Each row was made from one walk, in order. Every step used is in the known rows, and no mark comes twice. Write each row's walk.
Known rows
lumefi > muve > nesov > veri > terib > subas > ribaf > dube: [ 22   5  12 -19   7  -2  59   9   3  20   6  -8 -12  26   9   7  23  27
 -33  -8  17  -9  -3   3 -36  54  37  20 -29  -8]
dube > ribaf: [ 21   7 -15  -9   0   8   1 -22   3  23  -6   6   7  34  -6   8  -7 -30
   2  19 -11  27  35 -10 -20  17  -1   9  -4 -18]
lumefi > muve > terib > veri > nesov: [ 22   4  -2 -25   7 -20  27  -2   2  11  15  23 -11  30  13  19  17  -8
 -24   4  10 -43  -6 -23 -41  28  34  15 -48  25]
lumefi > muve: [ 24   9   4 -39   5 -12   1  -1   4  13  -6   9  -4  27   3  13   7   5
 -13   1   2  -7  19 -23   7  15  12   8 -47  -8]
kozo > veri > nesov: [ 22   4  -5  10   7 -23  26 -15  -1   8  18  -6  15  25   3   1 -15   3
   0 -14  -6  -4  23 -17 -41  33   1  14  25  46]
subas > terib: [ 20   7   6  18 -13 -11  13  -9  -1  -4   9  -6  17  17   4  19 -16 -16
   6  11 -10  19 -13  13 -23  17 -12   9   0  -9]
bekuzo > biti > muve: [ 24  20  -5   0  -6  -4   1   6 -23  11   4   0   2  23   9  16  43  -1
 -21   2 -20 -26  38  17  25  13   9  16  10  -6]
subas > terib > muve > lumefi: [ 19  -1   6  27  -5  -3  17  -3   1  -6  21  -9  20  15   3  11  -5 -56
 -15  -8  -9  45 -18  20 -40   0 -26   3  -7   8]
bekuzo > biti: [ 27  19  -9  -5  -3 -12  -8  -3 -13  11  -3   1  -3  29   6  16  22  -5
  -2   4 -20 -27  29  13  12  16  -4   9   7  10]
muve > biti > bekuzo: [ 18  14  10  10  -9  -9  28  -6  -6   5  -1  27   6  36   1   7 -14 -26
  -8  -6 -13 -14  12  41  25 -15   2   0 -16 -23]
bekuzo > biti > muve > nesov > veri > logi: [ 26  16 -10  -5  -5  -3  34  10 -23  14   8 -12  -5  23  16  13  68  10
 -39  -6 -13 -42  51   6 -16  44  25  11  23  16]
biti > muve > nesov: [ 19  16  -3   8  -9  12  44   5  -2   2  16  -1   5  19   5  11  38   1
 -26 -20  -2  12  32   7 -31  30  17  11  -1   0]
bekuzo > biti > muve > terib > subas > ribaf > dube: [ 22  21   1  16   1   0  11   4 -26  13  13   1   0  27   9  26  53   4
 -51   8 -17 -39  13  49  16  22  42  24  16   3]
dube > ribaf > subas > terib: [ 23   4 -14 -14   5  15  -2 -21  -3  22  -1   1  16  22  -5  16 -11 -34
  10  23 -10  44  16  13 -71  27  -3  14  12 -11]
veri > nesov: [ 24   9  -4  -6  13  -7  21 -39   0  -3  -6  19  14  31  -1   6  -1 -13
  -5 -25  -7  -2  18 -13 -44   9   7   1  -3  29]
nesov > veri > terib: [ 16   8   5  28  -6 -17  80  11  -2   8   7  -6  -5  33   2  -2 -15  10
   2  29  -4 -17 -13 -18  -4  48  -1  23  22 -24]
veri > kozo: [ 16  12 -12  24   4  -9  23 -28  10  14   4   8   3  22  -4   0   8  20
  19   4  -8  -9  20 -32 -48  40  -5  16   5   1]
muve > nesov > veri > logi: [ 23   8 -10  -1  -1  -4  67  -1   4   9   8 -11  -5  32   7   6  24  12
 -25 -10   1 -21  31 -20 -66  64  17  -1  17  33]
bekuzo > biti > muve > nesov > veri: [ 23  18  -4   0  -9  -2  35  17 -20  14  10 -14  -8  24  14  14  53  -1
 -25  -6 -11 -33  32  18  -5  38   8  19  25   3]
bekuzo > biti > muve > lumefi > lirez: [ 26  14 -14  -5   0  -5  -1   0 -14  19  10  24  -4  26   5  13  55 -28
  -8   0 -18 -10  20  36  10   6   0  10  22 -17]
nesov > veri > terib > muve: [ 15   3   6  33   0  -9  81  18  -7   6  14  -8  -3  31   2  -4  -2   4
 -15  19  -6   4  -9 -25 -14  43  -4  24   6  -8]
terib > veri: [ 19  -1  -8  15  -2 -10  36   5   6   8  22  14   1  44   5   9 -20   0
  10  11  -6 -33  15 -15 -34  36  -2   3 -10  16]
subas > terib > veri: [ 18  -2   3  27 -15 -14  29   1   1   0  26  -2  13  26  11  18 -26 -14
  14  17  -6  -9 -13   5 -44  31 -11   9  -5   2]
logi > veri > terib > subas: [ 20   1   7  35  13  -7  44  28  -7   5  20   4  -3   4   6  -6   4   3
  21   6   6  -2  -1 -13   3  33  23   7  23 -17]
logi > veri: [ 24   9   1   0   7 -12   5  13  -3   6  14   3   0   9   6   1  -4 -24
  11   4   4 -11  17 -24   9  21   8  -3  24   3]
dube > ribaf > subas > terib > muve > biti: [ 23   4  -8 -11   7  20  -2 -12 -10  22   4   5  16  24   1  11   0 -49
  -5  14 -12  54  11  25 -74   8  -7  16   2  -9]
muve > nesov > veri: [ 19  11  -3   6  -5  -2  69   8   8   8   9 -13 -10  33   4   7   8  -3
  -7 -10   3 -11   6  -3 -53  56  -2   8  20  18]
muve > terib: [ 17  20  -7  19  -5 -13  32  -3   2   1  12  13  -5  29   0  23   8 -16
 -19  18  -9 -16 -12   6 -17  24  19  14   1  16]
terib > muve: [ 19   4  -3  14   9   7  16   2  -2  -2  11   4   9  30  -3   7  10 -12
 -26 -13 -14  32  23 -18 -21  11  -8   4 -29  28]
lirez > lumefi > muve: [ 25  17 -14 -25  -4 -14  -1 -20   8  22   2  38   5  33   2  -1   3 -11
  -3   8  -5 -42   8   1   9  12  11   4 -55 -30]
subas > ribaf: [ 24   9   4  -4 -13   1 -13 -26  -4  17 -10   4   8  39   2  19 -13  -2
 -17  18 -15  -8  15  18  -2  15  13   4   0  13]

Which walk is each row?
[ 17   3  -4  41  -4 -16  49  17  -5   9  35 -16  10  13   4  -6  -1  19
  -4   8  -9  31  13 -19 -27  41  -2  27   5  26] | kozo > veri > terib > muve
[ 24   2 -13  11   1 -24  20  -4  -3  14  20 -11  14  25   4   4   2  29
 -17   8 -12 -15  53 -31 -26  49  17   4  22  45] | kozo > veri > logi
[ 26   6   0  -8  17 -13   9 -11  -6   1  10  11   6   8   7  -2   0 -31
   6 -19   8 -12  18 -30 -20  14  15  -5  23  23] | logi > veri > nesov
[ 14   8   1  41  11  -3  47  14   0   0  12  14  -6  37  -3  25  11   1
 -15  11  -9 -24 -20  19 -15  33  27  13   6  12] | muve > terib > subas
[ 20  -5   2  21  -7 -14  32 -17  -1  -3  22   5  18  25  12  15 -22 -20
  11  -1  -3 -10 -13   1 -70  26  -5   7  -4  18] | subas > terib > veri > nesov
[ 18   7   8  40   5   3  51  -8  -4   7   8   6   9  28  -3   3   1  34
 -10   9  -6  12  -6  25 -16  32  33  17  -5 -17] | veri > terib > subas > ribaf > dube
[ 13   5  -1  26   3 -16  60  -7   5  18   3  -8  -6  37  -1  -2  -7  15
  10  22  -4 -39   2 -38 -31  60 -11  23  34  -9] | nesov > veri > kozo
[ 21  14 -11  -2   3 -12  19  -5   5  20  10  43  -2  36   3   9  15  -9
 -12  13  -4 -59 -16  17   2  22  31  10 -49 -24] | lirez > lumefi > muve > terib > subas
[ 24  19   2  -8  -5  -1  -4 -40   0  12   0   3  16  35  -3  14 -12   3
 -35   5  -8   3  15  23  -7  15  23   6  -5   9] | subas > ribaf > dube
[ 20   9  10 -16  14  -7  15   0  -1  15   5  12  -6  30   4  25  21  10
 -46   7   6 -24 -13  13  -3  26  50  17 -40   1] | lumefi > muve > terib > subas > ribaf > dube
[ 15  -3  -3  40 -13 -16  34 -10   5   7  28   0  11  19  10  11 -15   1
  27  18  -3 -15 -12 -12 -73  46 -12  18   0   1] | subas > terib > veri > kozo
[ 20  -4 -15   8  16   6  12  -6   9   8  18  34   4  33  -8   3  25 -46
 -10 -17 -11  52  -1   8 -37   2 -19  -5 -13  15] | terib > muve > lumefi > lirez
[  23    2  -18  -11    7   28    9  -13   -3   20    9   -5   15   16
   -1   14   12  -39   -5    2   -6   69   20   14 -107   33   -3   13
   -2   15] | dube > ribaf > subas > terib > muve > nesov
[  20   -3  -20    2    6   12   12  -24    1   31   12    4   12   24
   -1   10   -8  -19   25   29   -6   23   17   -5 -108   48   -4   20
   13   -4] | dube > ribaf > subas > terib > veri > kozo
[ 19   6 -18  21  -2 -18  47  -2  -1   6  28  21  -4  37   9  21  17   1
 -29  24  -6 -54  11 -17 -52  46  39   4  -7  44] | muve > terib > veri > logi
[ 25  22  -7 -27  -7 -17  -1 -16   3  24   1  47   1  36   8  -3   6 -23
  -5   6  -6 -52   1  24  17  -8  10   8 -52 -44] | lirez > lumefi > muve > biti
[ 19   4   2  23  -9   6  27   2  -2  -8  23 -15  15   8   9  16  13 -24
 -15 -19  -5  53  -7  11 -71  24 -13   8 -21  26] | subas > terib > muve > nesov
[ 23  12  -7  -6  -3  -8   5 -13   1  27   5  41  -1  39   5  13  12  -8
 -21  21  -6 -63 -17  30   2  21  38  10 -47 -18] | lirez > lumefi > muve > terib > subas > ribaf
[ 19  11   3  12  -3   3  32  -2   2   4  13   7  11  28  -2   4  14 -38
 -28  -6  -7   2  18  19   7   0  -1   5  14 -23] | biti > muve > lumefi
[ 18  13  -4  19 -10  -4  90   9   5   7  14 -13 -11  24   6   0  13   6
  -2  -4   5  -1  -2  -4 -56  61   5  18  16   5] | muve > nesov > veri > terib
[ 17  -3   6  49  -3 -13  47  15  -6  19  23 -14   7  26   4   2 -13  38
   6  21  -9   1   2  12 -16  51  15  26  27  11] | kozo > veri > terib > subas > ribaf
[ 23  -1 -14  -9   9  22  -3 -15  -6  19   5  -1  19  21  -4  14  -2 -40
  -3  16 -12  61  18   8 -79  24  -6  13  -1   3] | dube > ribaf > subas > terib > muve
[ 24   9  -2  -1   6   4  12  -8  -4   1   6   1  18  19  -1  20 -14  -7
   8   8 -10  22  -7  23 -69  30  -6  10  15  12] | ribaf > subas > terib
[ 23   3 -18  -3   9  -7  12 -18  18  16   9  45  -2  37 -11   6   9 -45
  19  -2  -8  26 -12  25 -28   5 -16  -8  15 -14] | muve > lumefi > lirez
[ 18  -3 -14  36   1 -17  46  11   3  17  40   8   4  16   0  -8  12  -2
   8   5  -7  47  -3  -2 -43  35  -9  22  15  16] | kozo > veri > terib > muve > lumefi > lirez
[ 23  10   0  18   0 -15  32  14  -6   5  20   3  -3  -3   8  -8   2 -11
  18  12   6   4   5 -24   2  26  17   9  19 -14] | logi > veri > terib
[ 16   3   3  45  -8 -18  56  18 -10  10  35  -4  11  14   6  -8  -7   5
  -9   3 -10  24  11   8 -12  23   1  24  -4  13] | kozo > veri > terib > muve > biti > bekuzo
[ 23   7   4   3   9   9  12   3 -11   1  13   5  18  20   4  15   0 -23
  -9  -4 -12  35 -10  33 -72  10 -10  12   3  16] | ribaf > subas > terib > muve > biti
[ 18   8  -4  33   0   1  49   2  -5  -2  17   6   6  15   0  -4  14   5
 -12   1 -10  43   7 -16 -27  19   5  17 -30   4] | veri > terib > muve
[ 19   3  11  23  16  11  18 -11  -2   9   0   4  12  45  -6  15  -8  23
 -24  -3  -9  -8   6  34  -5  29  27   3   1   2] | terib > subas > ribaf > dube
[ 22  10  15 -34  -1 -14   9   2  -5  15  -7  25  -3  29   7   9   2 -14
 -19  -6   1 -19  16  16  31 -11  15   5 -56 -29] | lumefi > muve > biti > bekuzo
[ 22  15 -19 -11  -8 -21  20 -10   7  23  21  46  -4  36   8   7   7 -18
  -9  22  -1 -70 -12   5 -12  25  26  10 -56 -14] | lirez > lumefi > muve > terib > veri
[ 23  -6 -23 -15  16  22  -6 -20   2  28  10  23  14  23  -8  12   9 -59
  10  13 -10  76   1  25 -91  19 -13   8   8  -8] | dube > ribaf > subas > terib > muve > lumefi > lirez
[ 16  -3  -4  27   6  -9  78  13   1  13  19  15  -8  34  -2  -6  10 -16
  -2  17  -4  18 -26  -9 -28  38 -11  18  15 -17] | nesov > veri > terib > muve > lumefi > lirez
[ 19  11  -8  31  -4   7  62   4  -1  -2  22   1   2  10   4  -4  30   6
 -13 -16  -3  52   9  -9 -62  31   8  15 -30  18] | veri > terib > muve > nesov
